Each row was made from one small tree. The marks that hang from a mark follow it in brackets, in the order of their numbers. Every link used is in the known rows. Write each row's tree.
Known rows
J_546{J_563{J_932{J_389{J_632 J_918}}}}: [  6.8  15.5 -25.7  -0.7 -11.5  15.9   5.4 -10.2  38.0  15.1 -27.4  -6.0
   3.6  12.7   8.3  24.8   3.9 -15.2  13.6  13.3 -10.8  27.6]
J_932{J_389{J_546 J_632 J_918} J_563}: [ -7.9  13.8 -19.8  -3.3  23.2 -24.7  24.4 -19.6  -1.1 -22.5  -7.8 -12.9
  -0.8  28.6   2.6  -6.6 -29.7   5.0   5.1  16.4  12.7  13.5]
J_268{J_389}: [ 19.2  10.1  -9.8  -7.5 -12.9  -4.4 -25.8  17.9 -10.5   4.6  14.7   2.4
   5.9 -26.9 -26.4  23.4  19.9 -21.3 -39.0  -6.1  -2.5  -4.0]
J_268{J_389{J_546 J_932}}: [ 14.8   4.3  -4.5  -7.4   4.6   6.9 -33.6  -0.2 -28.8 -39.6  17.2  -2.1
  -1.8 -13.3   0.8  -9.3  -7.1 -26.5 -38.0  11.1   6.2 -34.3]
J_932{J_563{J_546}}: [ -0.1  20.1   1.9  -8.6   8.8 -48.8  -2.4   0.6   3.3   8.9   0.3 -18.5
 -14.8 -17.7 -12.7   6.4  -9.7  26.9  20.6 -23.0  34.9  38.4]
J_918{J_389{J_268 J_632} J_563}: [-12.2 -35.9  16.0  17.5  -9.5   6.8  33.6  12.5 -10.6  28.0   8.7  15.9
   8.9  13.6 -14.6  -4.6  41.3  23.2   0.5 -10.5 -20.3 -16.2]
J_932{J_389}: [  7.3   6.3  -4.3  -9.3   1.4 -10.8 -10.6  14.0  -2.5  48.3  17.1  16.2
  -6.6 -23.1 -18.9  14.7  -1.9 -24.4  -3.2 -16.2  -8.6  17.5]
J_918{J_389{J_268 J_546 J_932} J_563}: [-21.2 -26.7  26.6   5.7   4.0  11.2  14.7  11.7 -29.1  -9.7  16.9  15.3
  -2.4  -1.1  16.8 -35.5  10.6   6.8   5.7  -1.7  -9.8 -26.9]
J_546{J_563{J_932{J_389}}}: [  3.1  22.6  -8.5 -12.2 -23.0   4.0  -6.2  13.3  19.8  45.1 -30.2  10.6
   0.6 -16.5   2.8  30.7   4.0 -24.6  21.5 -15.6  -6.5  33.5]
J_918{J_389{J_268 J_632 J_932{J_563}}}: [ -7.8 -34.4   7.9   7.7   2.4   6.6  22.2   2.8  -6.1  14.4  25.0   4.5
 -15.8  16.5   6.0 -21.1  25.5   9.3 -11.4  10.1  -0.2 -24.6]
J_389{J_632}: [ 14.6 -13.8 -13.8   2.4   0.7  -5.4  -5.6  -5.3   8.6  15.2   6.6  -0.1
   9.4  -4.9 -27.2   3.4  16.1  16.1 -17.3  -6.7   0.1  -6.4]
J_389{J_546 J_918 J_932}: [  5.3   2.0 -13.4 -10.2  18.9   5.0 -26.0 -11.7   8.6 -44.0  23.0 -10.3
  -0.9 -17.5  16.1 -32.3 -18.7  -1.2 -15.8  23.8   7.2  -2.2]
J_546{J_563{J_932{J_389{J_268 J_632}}}}: [ -8.3  -1.9  14.9   8.3 -28.6  27.4   7.1   8.5   8.8  37.8 -23.5  15.4
   5.7  13.0   4.6  29.8   5.8  -3.3  16.2  -8.4 -12.4  -1.6]
J_918{J_389{J_546{J_563} J_632 J_932}}: [ 15.1 -24.6 -29.6   3.2   1.3  23.7  -2.0 -20.5  -5.1   2.3 -20.2 -13.7
 -12.2   0.0  26.1 -33.6   9.7 -13.0  11.2   5.6  12.8 -39.1]
J_546{J_563{J_932{J_389{J_632}}}}: [  7.7   7.8 -13.9   1.5 -18.0  11.0   7.7  -3.6  18.8  38.3 -35.6   5.1
   3.6  10.2  -3.1  30.1   8.2 -13.6  17.4  -8.8  -6.5  12.7]
J_268{J_389{J_632}}: [ 22.7  -4.5 -14.3   4.0  -8.7   2.1 -15.4   0.8 -10.2  -3.2   9.2  -1.4
   8.5   1.8 -30.4  22.0  25.0 -10.3 -43.5   0.6  -2.0 -24.4]
J_562{J_546{J_563{J_932}}}: [ 23.4  23.5 -11.9 -20.7 -29.5   1.2  -8.5  17.3  30.4  27.9 -47.2 -13.2
   9.4 -29.0  10.2  10.3   0.4   2.1   7.9 -18.4   7.8   9.4]
J_546{J_563{J_932}}: [  8.4  18.1 -14.0 -10.7 -30.8   2.3 -15.1  13.7  29.5  20.4 -34.2  -1.1
  12.3 -28.2  -0.6  19.3  20.4   8.1  12.9 -14.2   5.3  30.0]
J_932{J_389{J_918{J_563{J_546}}}}: [ -9.1  22.3   7.0   5.7  24.9 -29.8   6.1  -3.5   8.4  12.8  11.6  -5.1
 -15.1  -0.3  -6.6   9.0 -16.8  -4.4  24.8 -10.1  -2.9  47.9]
J_932{J_389{J_268 J_632}}: [ -4.3 -20.4  21.1  10.9  -5.4  12.0   3.4   8.6 -11.1  40.2  22.8  23.3
  -0.7   6.5 -16.3  13.8  -0.3  -4.7  -9.8  -7.5 -15.7 -16.8]
J_563{J_546}: [ 12.3   5.4   4.9  -6.6   4.0 -25.5 -23.3   2.8  -1.7  15.0  11.6  -7.9
 -12.4 -30.5 -15.8   8.0  -3.8   9.3  19.0 -24.0  20.7  21.5]
J_563{J_546 J_932{J_389{J_268 J_918}}}: [-11.7  13.1  37.4  -6.1  -8.5  -0.1  -4.9  11.7   2.3   6.2  16.0   9.5
 -15.5  -1.8  11.4  31.3 -17.2 -11.6  39.5  -1.1  -6.7  36.9]
J_932{J_389{J_918}}: [  6.0  11.8 -14.2  -9.9   8.4  -6.0 -11.9   7.0  14.9  26.9  24.5   7.1
  -5.7 -20.9  -8.4   9.6  -4.6 -26.7  -5.5   4.5 -12.5  31.5]
J_268{J_389{J_546 J_632 J_918 J_932}}: [ 15.2  -3.5 -20.6   4.6  16.1  19.2 -22.8 -25.8  -8.7 -69.5  18.8 -18.7
   1.4  16.3   5.3 -15.8  -6.5 -18.0 -46.3  39.9   2.3 -40.7]
J_268{J_389{J_632 J_918{J_563} J_932}}: [  3.4  -0.1 -16.1  20.1  18.5  12.3  -2.3 -16.4  15.3 -44.7  24.9 -12.5
   7.9  26.7 -13.3  -4.6  21.7  -5.0 -60.3  33.7 -20.0 -15.5]

Write each row's tree
[ -4.9  -7.2   2.2  -8.9 -14.9 -14.1  29.2  21.9   6.1  21.3 -16.3  13.6
  10.4  -3.8 -13.2  13.5  48.0   2.8  22.2 -16.6 -22.3  32.9]  J_918{J_389 J_563{J_932}}
[ 12.0  30.0 -12.2 -13.3 -33.2   6.6 -20.3   9.4  -8.7 -30.8 -47.3  -8.7
  17.9 -15.2   9.3  24.3   4.4 -15.5   1.0  -3.2  13.3  -3.1]  J_268{J_389{J_546{J_563{J_932}}}}
[-10.3 -10.9  12.2   6.8   6.8  16.4   6.2  -8.0 -16.0 -13.5  15.1   8.9
   3.9  15.2   7.7  -5.9 -27.0  -1.4   2.0  15.1  -6.7 -18.2]  J_932{J_389{J_268 J_546 J_632 J_918}}
[-10.1  -0.7 -14.1   9.3  18.4 -11.9  18.4 -20.7   9.3 -48.5 -11.4 -13.6
  24.0  21.5  -8.3 -18.4  -4.2  38.8  -7.8  11.9  -0.5   2.8]  J_389{J_546 J_632 J_918{J_563}}
[ 20.5  28.9  -7.0 -19.8 -22.1   1.3   0.1  18.3  19.9  53.5 -44.2  -3.2
  -4.2 -21.5  13.2  21.7 -12.6 -29.4  17.6 -20.1  -3.3  13.1]  J_562{J_546{J_563{J_932{J_389}}}}
[-18.2  -5.9  24.9  25.0  10.1  -6.7  12.1 -10.2  10.6 -21.2  13.2 -11.0
   4.3  18.9  -6.1  -0.7  -2.5  45.7   9.1   0.2   1.2  10.0]  J_389{J_268 J_632 J_918{J_563{J_546}}}
[ 11.3  -8.9 -24.4  -9.2  -3.8  16.4 -14.2  -3.3  -6.6   7.5 -14.5  -9.4
 -13.2 -28.8  30.1 -34.0   6.4 -23.5  17.6  -2.5  15.6 -18.3]  J_918{J_389{J_546{J_563} J_932}}
[  6.7   4.1 -16.7  -1.7 -20.4   5.9   1.8 -13.6   8.9 -20.9 -56.0 -10.2
  20.6   7.6   7.9   5.3  -1.0  23.2  20.3  -4.5  16.2  -5.0]  J_389{J_546{J_563{J_932}} J_632}
[  5.7  13.9  19.8 -12.2  -2.5 -21.1  -5.8   7.5  -6.4  28.2  -3.7   8.8
 -18.3  -5.9  -7.9  36.3 -11.8 -21.0  42.5 -23.6   2.0  37.2]  J_563{J_546 J_932{J_389}}
[ -9.4 -14.7  25.3  -1.0   1.0  17.6 -24.4   6.7 -19.3 -20.9  27.4  12.7
   0.7 -17.3  12.5 -28.1 -17.1  11.4 -14.4   3.7   5.9 -32.0]  J_389{J_268 J_546 J_932}
[ 18.5   2.6 -24.2   9.1  -1.2  26.5 -26.8 -20.6 -12.5 -36.9 -18.8 -17.6
   1.5   6.8  12.3 -12.0  -4.6 -17.3 -33.3  15.1  17.4 -52.9]  J_268{J_389{J_546{J_563} J_632 J_932}}
[  0.1  -1.5 -24.5   4.5  24.1  -9.3   3.0 -21.4  33.9 -28.2  22.7 -22.4
  -4.5  17.2  -1.3 -19.6   1.6  19.5 -33.3  31.8   6.5   9.1]  J_389{J_632 J_918 J_932{J_563}}
[  6.1  19.2  20.8 -12.4 -33.5  17.8   0.7  30.4  10.5  53.8 -31.9   9.9
  -1.3 -16.8  20.9  21.1 -16.1 -18.8  15.7 -19.0  -8.6  -2.6]  J_562{J_546{J_563{J_932{J_389{J_268}}}}}
[ -1.2 -31.9  18.1  14.7   0.8  25.1 -15.1  -1.6   1.5   1.9  36.8  11.3
  -0.5   4.9  -7.0 -14.9   8.9  16.5 -32.9   9.1  -8.8 -36.2]  J_389{J_268 J_632 J_932}
[-18.1  16.6  16.3  -6.5   0.8 -21.0  25.0   8.6 -14.1  -6.2 -27.4  17.8
  15.4  13.9  -6.3  14.6 -11.9  -0.2  24.6 -15.0 -15.0  24.9]  J_918{J_563{J_932{J_389{J_546}}}}
[ 17.6  -3.5 -12.4   0.8  -3.0   1.4 -11.1  -8.9 -30.7 -35.6  -6.7  -5.9
  12.4   7.8 -16.5   7.1   1.3  -5.0 -30.5   3.6   9.3 -39.9]  J_268{J_389{J_546 J_632}}
[ -1.1  -9.0 -13.3 -15.9  12.8 -18.9  11.7  -0.2 -16.5 -10.4   4.0  -8.2
 -16.3  -5.1  16.2 -34.9   1.2  -6.3   9.2   3.9  18.4  -4.6]  J_918{J_389{J_546 J_932{J_563}}}
[-26.5   8.3  20.3   9.1   5.3   2.4  12.4  19.2   8.6  19.7  27.5  19.1
   6.9  -1.9  -5.1   4.6  -2.3   2.2  -6.9   0.8 -27.3  27.0]  J_932{J_389{J_268 J_918{J_563}}}
[  3.9  20.7 -15.9  -9.4  -5.1  -1.4 -12.5   1.6  -9.9  25.3 -27.6   0.6
  -2.0 -24.4  11.6  -1.7 -24.8 -20.2  22.6 -17.8  14.8   5.1]  J_932{J_389{J_546{J_563}}}
[ -6.3  -9.5  43.4   7.6  -9.9   1.3   8.6   1.1 -15.7  20.9   2.4  15.5
 -12.4  24.2  -5.0  35.5  -9.8   0.5  35.7 -13.9  -5.4   1.9]  J_563{J_546 J_932{J_389{J_268 J_632}}}
[ -2.7 -32.1  18.9  -6.5  -2.0  20.5  -7.3  12.7 -31.1  -2.1  26.5  14.2
 -12.1 -18.3  21.3 -32.5   5.6 -11.0   6.6   2.3  -0.1 -36.8]  J_918{J_389{J_268 J_546 J_932}}
[  1.8 -23.3 -17.6  -4.5  20.0 -12.0  23.9 -18.2 -17.7 -18.9  -2.7 -12.6
 -14.8  20.8  11.3 -34.7   4.4   4.9   3.2  11.7  16.6 -26.2]  J_918{J_389{J_546 J_632 J_932{J_563}}}
[ -6.5  11.3   4.0   9.4  30.1 -16.2 -11.8 -12.5  22.5 -24.6  27.0 -16.9
 -14.1  -3.3   1.5 -18.0  -7.7  14.5   0.2   6.8   4.0  27.7]  J_389{J_918{J_563{J_546}} J_932}
[ -7.2 -20.0  -0.2  -0.8  -6.8  -9.9  44.3  -5.3 -13.2 -19.3 -38.4   2.8
  17.0  32.4  -4.3  -0.5  28.0  20.0  29.8  -7.0 -11.6  -2.7]  J_918{J_389{J_546 J_632} J_563{J_932}}
[-12.7 -43.8  18.4  21.8   4.6  20.0  23.1   3.1  -7.5  15.6  25.9  14.3
  -3.9  19.5  -2.1 -22.0  37.2  10.7 -14.3   3.9 -22.4 -31.3]  J_918{J_389{J_268 J_632 J_932} J_563}
[-22.2  -0.6  23.0  -3.9   8.3  -6.0  -4.2   5.8 -14.1 -30.0  16.9   1.0
  -0.6  -3.1  14.4 -29.2 -23.0  27.9 -12.9   6.0  19.5 -16.8]  J_389{J_268 J_546 J_932{J_563}}
[  1.9  -3.1  -0.4   8.5  27.4 -27.4   1.3 -25.8   7.0 -11.0  12.2 -24.3
 -23.4  17.5  -5.8 -11.1 -11.4  24.5   0.3   0.5  30.4   1.7]  J_389{J_632 J_932{J_563{J_546}}}
[-11.6  18.1  -8.0   1.5  16.8 -16.6  10.2   8.5  18.4  18.6  14.4   8.1
   4.5  -3.7 -13.2   6.3  -0.2  -8.0  -5.2   0.3 -21.9  41.9]  J_932{J_389{J_918{J_563}}}
[ -9.5  -7.3  17.7   3.7 -11.6  19.7  11.6   4.9  11.5   4.8  13.2  17.2
   6.1  23.4  -0.7  25.6   1.9  -4.5   4.1  17.0 -26.1  10.2]  J_563{J_932{J_389{J_268 J_632 J_918}}}
[ -4.9  -9.7   2.6  11.5 -18.1  20.6  -7.3  -4.1  -7.3  -6.7 -24.7  -2.9
  16.2  -3.4  11.9 -13.2  -9.3  32.5   5.5  -6.5  19.3 -33.0]  J_389{J_268 J_546{J_563} J_632}
[  3.3  27.4   0.3   6.6   9.4 -21.9 -10.2   0.5   2.0 -30.8   9.7 -19.8
  -1.1  -5.2 -13.8  17.5   5.0  -1.2 -11.4   1.1   3.8  26.4]  J_268{J_389{J_918{J_563{J_546}}}}
[ -8.8 -17.4  22.5   7.2  -0.3  10.0   7.6  -1.4 -32.3   7.9   7.2  20.1
   3.4  14.0  -2.9  -0.3 -23.0   0.4   5.8  -6.5  -4.0 -33.6]  J_932{J_389{J_268 J_546 J_632}}
[ -9.7   5.8  -9.3   4.5  22.4  -2.4  -7.5  -3.8  31.8 -20.4  29.3  -4.3
   4.9  -7.0  -3.5 -21.7   8.7  11.7 -30.2  17.2 -15.1  22.7]  J_389{J_918{J_563} J_932}
[-13.0  29.1 -15.5 -16.8  18.8 -30.3  13.3  -3.4  -1.5 -16.6  -0.9  -8.2
  -3.7  -0.4   7.1  -6.5 -33.2  -4.8  10.4   8.2  13.0  33.5]  J_932{J_389{J_546 J_918} J_563}
